Each row comes from the steps of one walk. Every step used is in the known rows, and no mark comes twice. Write the walk behind each row, first mark first.
Known rows
M-X-V: [-2.47  0.11  0.33 -1.18  2.22  0.08 -2.40  1.38 -2.86  0.44 -0.33 -1.92
  1.32 -3.00 -1.24 -1.27  1.16 -2.34  2.14  1.53  1.74 -2.90  1.67]
B-M-X-L-N: [-3.85  1.96  0.53 -1.53  1.09  3.57 -2.90 -0.30 -0.90 -0.36 -0.43 -1.82
  2.85 -2.77 -1.35  0.25  0.13 -7.00 -0.38  3.69  1.62 -2.53  1.13]
C-N-L: [-2.28  2.43  1.92  0.75  2.36  1.10 -3.30  0.30 -3.48  0.19  1.43 -4.18
  0.94 -1.32  0.23 -0.78  0.95 -2.81  2.44  1.71 -0.23 -1.20  0.30]
L-X-M-B-V: [-1.85  1.17  0.53  0.18  1.10  5.09 -4.62 -1.54 -3.01  0.56 -0.48 -2.88
 -1.08 -2.25 -1.23 -0.02  1.50 -4.77  0.64  1.49  0.55 -1.77  1.65]
B-V-N-L-X-M: [-2.26  0.76  0.48  0.69  2.15  5.75 -6.61 -0.48 -2.40  0.98 -0.45 -2.13
 -0.25 -0.60 -0.95 -1.89  1.90 -6.45  2.27  3.26 -0.47 -1.02  0.88]
V-N-L-X-M: [-2.04  1.15  1.18  0.98  2.84  5.65 -6.99 -0.04 -4.13  0.10  0.10 -1.82
  1.35 -2.01 -0.93 -2.01  0.75 -5.90  3.35  3.73  0.89 -2.06 -0.08]
V-X-L-N-C: [-4.48  2.54  1.01  1.77  2.59  3.43 -3.20  0.32 -1.13  1.95  0.55 -2.73
  0.15 -2.09 -1.21 -2.29 -0.50 -7.10  0.46  2.41 -0.08 -1.98  1.21]
M-X-L-N: [-3.14  2.22  1.14  0.33  1.12  2.67 -3.14 -0.12 -2.32 -0.39  0.05 -1.83
  2.32 -3.20 -0.41 -0.82  0.09 -5.82 -0.30  2.93  1.65 -2.44  1.34]
L-X-M-B-V-N: [-2.74  0.48  0.46  1.19  2.03  6.55 -6.45 -0.70 -2.69 -0.03  0.08 -1.52
 -0.86 -1.46 -1.42 -0.41  1.71 -5.85  1.94  2.78  0.67 -1.83  1.25]
M-B-L-X: [-1.32  1.35  2.61  0.48  2.15  4.79 -4.04  1.42 -3.18 -0.14  0.29 -1.79
 -1.44 -1.57 -1.26  1.39  1.25 -3.40  2.35  1.12  2.06 -2.15 -0.80]
L-X-M-B-V-N-C: [-2.62  0.48 -0.66  2.01  3.51  6.43 -6.01 -1.04 -4.12  1.64  0.23 -2.54
 -1.66 -1.52 -1.53 -0.56  0.89 -6.47  1.48  3.21 -0.40 -1.89  1.44]
M-B-L-X-V-N-C: [-2.39 -0.52  0.30  0.69  4.85  4.88 -5.58  2.25 -4.79  1.49  0.63 -2.40
 -1.36 -1.03 -1.98  0.67  0.50 -5.11  3.71  2.96  1.41 -3.27 -0.75]
M-B-V-N: [-3.30  0.75  1.67  0.93  2.03  3.84 -4.46  0.40 -0.94 -0.48  0.73 -1.00
 -2.11  0.18 -1.58 -0.90  1.60 -3.23  1.77  1.40  0.70 -1.57  1.26]
X-M-B-L-N-C: [-3.07  0.58  0.61  1.23  1.56  4.78 -4.57  0.36 -3.81  0.33  0.77 -2.75
 -1.93 -2.42 -1.54  2.01  0.85 -7.09 -0.22  3.56  1.15 -3.13  2.09]
N-L-X-V: [-1.28  1.34  1.35 -1.15  3.05  1.83 -4.28  0.13 -3.92  1.25 -0.85 -3.76
  1.95 -2.22 -0.78 -1.85  0.35 -3.82  3.54  1.39  1.11 -2.53 -0.54]
L-N: [-3.01  1.74  3.09  0.81  0.79  2.03 -3.23  1.07 -1.14  0.20  0.59 -1.85
  0.04 -2.13 -0.23 -0.10  0.82 -4.94  1.08  1.52  1.08 -2.05  1.18]
V-X-M-B: [-3.97  1.42  0.63  0.71  1.84  3.79 -4.43 -0.29 -2.30 -0.75  0.84 -0.85
 -0.06 -3.28 -2.55 -1.75  1.27 -3.81  1.95  1.69  1.72 -2.90  2.17]
M-B-V-X: [-3.99  2.11  1.32  0.61  2.05  2.64 -3.01  0.10 -0.40  0.50  0.37 -1.34
 -1.74 -1.45 -2.18 -1.69  2.35 -2.57  1.68  0.22  0.49 -1.34  1.96]
M-B: [-2.28  1.57  2.31  0.13  1.87  2.27 -3.01 -0.02 -2.93 -0.87  0.60 -1.61
 -0.91 -1.80 -1.37 -0.52  0.24 -1.69  1.87  0.54  1.95 -2.61  0.81]
M-X-L-N-C: [-2.93  2.20  0.06  1.02  2.71  2.98 -2.54 -0.53 -3.66  1.26  0.09 -2.80
  1.40 -3.16 -0.29 -0.89 -0.68 -6.47 -0.64  3.31  0.63 -2.45  1.61]
M-X-V-N: [-3.36 -0.58  0.47 -0.20  3.09  1.54 -4.27  2.17 -2.72  0.21  0.33 -0.60
  1.55 -2.31 -1.47 -1.68  1.30 -3.16  3.34  2.82  2.02 -3.08  1.23]
V-N-L: [-2.65  1.23  2.29  0.77  2.74  2.99 -4.79  1.16 -2.34 -0.37  0.58 -1.12
 -0.19 -0.28 -0.97 -2.52  0.73 -3.56  3.33  2.30  0.91 -1.78  0.02]
M-B-L-X-V-N: [-2.52 -0.58  1.41 -0.18  3.40  4.90 -6.08  2.66 -3.33 -0.17  0.43 -1.38
 -0.13 -1.11 -2.03  0.81  1.31 -4.59  4.10  2.68  2.39 -3.21 -0.90]
C-N-L-X-M-B-V: [-1.99  2.62 -0.35  0.85  2.47  4.53 -5.74 -2.41 -5.19  0.12  0.60 -5.14
  1.46 -2.60 -0.12  0.34  1.87 -5.15  1.36  2.81 -0.40 -1.49  1.09]

Write each row's walk
[-1.73  0.12  1.38 -0.92  2.52  3.30 -4.24  1.70 -3.37  0.29 -0.12 -2.63
 -0.54 -1.99 -1.68  1.33  1.17 -3.60  3.05  1.32  2.37 -3.18 -0.47] -> M-B-L-X-V
[-3.27  0.85  0.12  0.23  1.92  4.85 -6.44 -1.37 -2.61 -1.18  0.16 -1.73
 -0.62 -0.72 -1.97 -1.60  1.71 -4.89  1.66  3.11  0.79 -2.11  1.99] -> X-M-B-V-N-L
[-2.86  1.67  1.96  1.50  2.27  2.00 -2.90  0.69 -2.60  1.71  0.58 -3.09
 -1.24 -1.80 -0.25 -0.34  0.02 -5.46  0.69  1.92 -0.04 -2.09  1.30] -> L-N-C
[-2.98  1.89  1.27  1.20  1.72  3.15 -2.79 -0.25 -2.02  1.54  0.22 -3.52
 -0.51 -1.52 -0.43 -0.96 -1.29 -6.93 -0.45  2.35 -0.02 -2.11  1.09] -> X-L-N-C
[-3.26 -0.07 -0.36 -3.03  2.09  0.85 -2.19  1.23 -1.73  0.39 -0.59 -1.89
  1.64 -2.36 -2.18 -0.08  1.00 -3.52  2.15  2.38  1.78 -2.93  1.58] -> B-M-X-V
[-4.07  1.63  1.01  0.21  0.62  3.15 -2.31  0.47  1.90  1.35 -0.04 -2.16
 -1.89 -0.20 -1.77 -2.91  1.46 -4.39  0.45  0.43 -0.71 -0.61  1.84] -> B-V-X-L
[-3.86  1.78  1.57  0.58  1.43  2.92 -2.62  0.84  0.19  0.45  0.48 -1.68
 -0.46 -1.37 -1.71 -3.06  0.28 -3.95  1.60  0.71  0.54 -1.69  0.93] -> V-X-L
[-1.83  1.80  0.83 -0.08  3.39  1.31 -4.53  0.35 -4.98  1.23  0.61 -5.16
  3.23 -2.40  0.29 -0.55  0.58 -3.90  3.71  2.10  0.31 -2.17 -0.66] -> C-N-L-X-V
[-2.51  0.85  1.00  0.13  1.15  3.32 -4.01 -0.77 -3.31 -1.09  0.57 -1.80
 -0.60 -2.86 -1.75 -0.38  0.50 -3.39  1.07  1.60  1.79 -3.00  2.02] -> X-M-B
[-1.74  2.92  0.33  1.14  3.07  4.32 -6.08 -1.97 -6.98 -0.67  1.08 -4.61
  3.03 -3.83 -0.20  0.10  0.56 -4.63  2.33  3.16  0.85 -2.60  0.08] -> C-N-L-X-M-B
[-2.37 -0.11  1.14 -0.04  0.36  4.57 -4.13  0.95 -2.23 -1.09  0.61 -1.75
 -2.52 -1.74 -2.09  1.18  1.63 -4.00  0.89  1.99  1.67 -2.83  1.83] -> X-M-B-L
[-2.94  0.32  0.00 -0.84  3.92  1.49 -4.98  1.25 -4.23 -0.11 -0.10 -1.07
  2.91 -2.27 -1.43 -2.62  1.22 -3.25  3.77  3.46  1.91 -2.99  0.75] -> M-X-V-N-L
[-2.93  0.81  3.33  0.48  0.25  2.87 -3.11  2.78 -0.14  0.40  0.60 -2.00
 -2.00 -0.87 -0.61  1.56  2.03 -5.39  0.89  1.88  1.19 -1.74  0.80] -> B-L-N
[-3.03  0.07  0.76  1.62  2.69  3.11 -3.19  1.41 -0.79  2.52  0.64 -2.12
 -3.99  1.03 -0.99 -1.61  1.23 -4.52  1.37  1.69 -1.53 -0.66  1.60] -> B-V-N-C
[-1.54  0.74  1.43  0.63  1.06  4.42 -4.23  0.05 -2.87  0.87  0.07 -2.29
 -0.32 -2.46 -0.76 -0.59  0.74 -4.88  1.67  1.60  0.57 -2.00  0.81] -> L-X-M
[-2.92  1.22  0.82 -1.64  1.76  2.17 -1.77  0.91 -1.42  0.18 -0.09 -1.03
  0.56 -2.19 -1.64 -0.12  1.15 -3.16  1.52  2.11  1.16 -1.99  1.08] -> B-M-X
[-4.81  2.99 -0.02  1.55  2.83  4.23 -3.61 -1.54 -1.28  1.46  0.22 -3.11
 -0.67 -1.85 -1.87 -1.46  0.36 -7.08 -0.56  2.17 -0.17 -1.88  2.08] -> M-B-V-X-L-N-C
[-3.81  0.30 -0.66 -2.50  3.80  2.14 -4.81  1.04 -3.02 -0.28 -0.49 -1.02
  3.33 -1.73 -2.44 -1.72  1.16 -4.55  3.74  4.28  1.97 -3.05  0.45] -> B-M-X-V-N-L
[-4.57  2.56  2.05  1.08  1.20  3.45 -3.72  0.63  0.26  0.18  0.48 -1.72
  1.19 -2.18 -1.31 -2.11  0.34 -6.44  0.84  1.86  0.93 -2.08  1.10] -> V-X-L-N
[-0.92  2.54  2.41  0.26  2.78  3.14 -4.07 -0.02 -3.89  0.90 -0.42 -2.90
  0.71 -1.72 -0.17 -1.52  0.33 -3.40  2.89  1.27  0.83 -1.61 -0.89] -> N-L-X
[-2.25  1.63  0.82 -0.21  1.46  2.43 -2.11  0.25 -2.26 -0.25 -0.14 -1.77
  0.89 -2.35 -0.98 -1.89  0.03 -3.45  0.41  1.63  1.33 -2.04  1.23] -> M-X-L
[-3.72  2.06 -0.60 -0.80  2.51  3.42 -2.54 -0.49 -2.55  1.28 -0.34 -2.78
  1.86 -2.63 -1.38  0.06 -0.62 -7.70 -0.77  4.16  0.49 -2.48  1.34] -> B-M-X-L-N-C
[-4.74  2.30  0.31  1.51  1.93  3.59 -2.96 -0.12  0.49  2.90  0.17 -3.34
 -1.38 -0.99 -1.17 -2.06  0.81 -7.60 -0.65  2.02 -1.40 -0.97  2.23] -> B-V-X-L-N-C
[-3.58 -0.11  0.41  0.61  1.16  4.92 -5.45 -0.21 -1.37 -0.79  0.56 -1.35
 -2.01 -1.02 -1.97 -0.87  1.86 -4.87  1.12  2.48  0.64 -1.98  2.51] -> X-M-B-V-N
[-4.20  2.34  0.64  0.31  1.62  3.77 -3.12 -0.74  0.17  0.11  0.05 -2.10
 -1.24 -1.12 -2.32 -2.42  0.98 -4.01  0.56  0.52  0.48 -1.47  1.59] -> M-B-V-X-L
[-3.06  1.74  1.42  0.32  2.93  3.76 -5.24 -0.49 -2.26 -0.69  0.16 -1.61
 -0.96  0.01 -1.56 -1.75  1.50 -3.25  2.31  2.15  0.90 -1.65  0.81] -> M-B-V-N-L
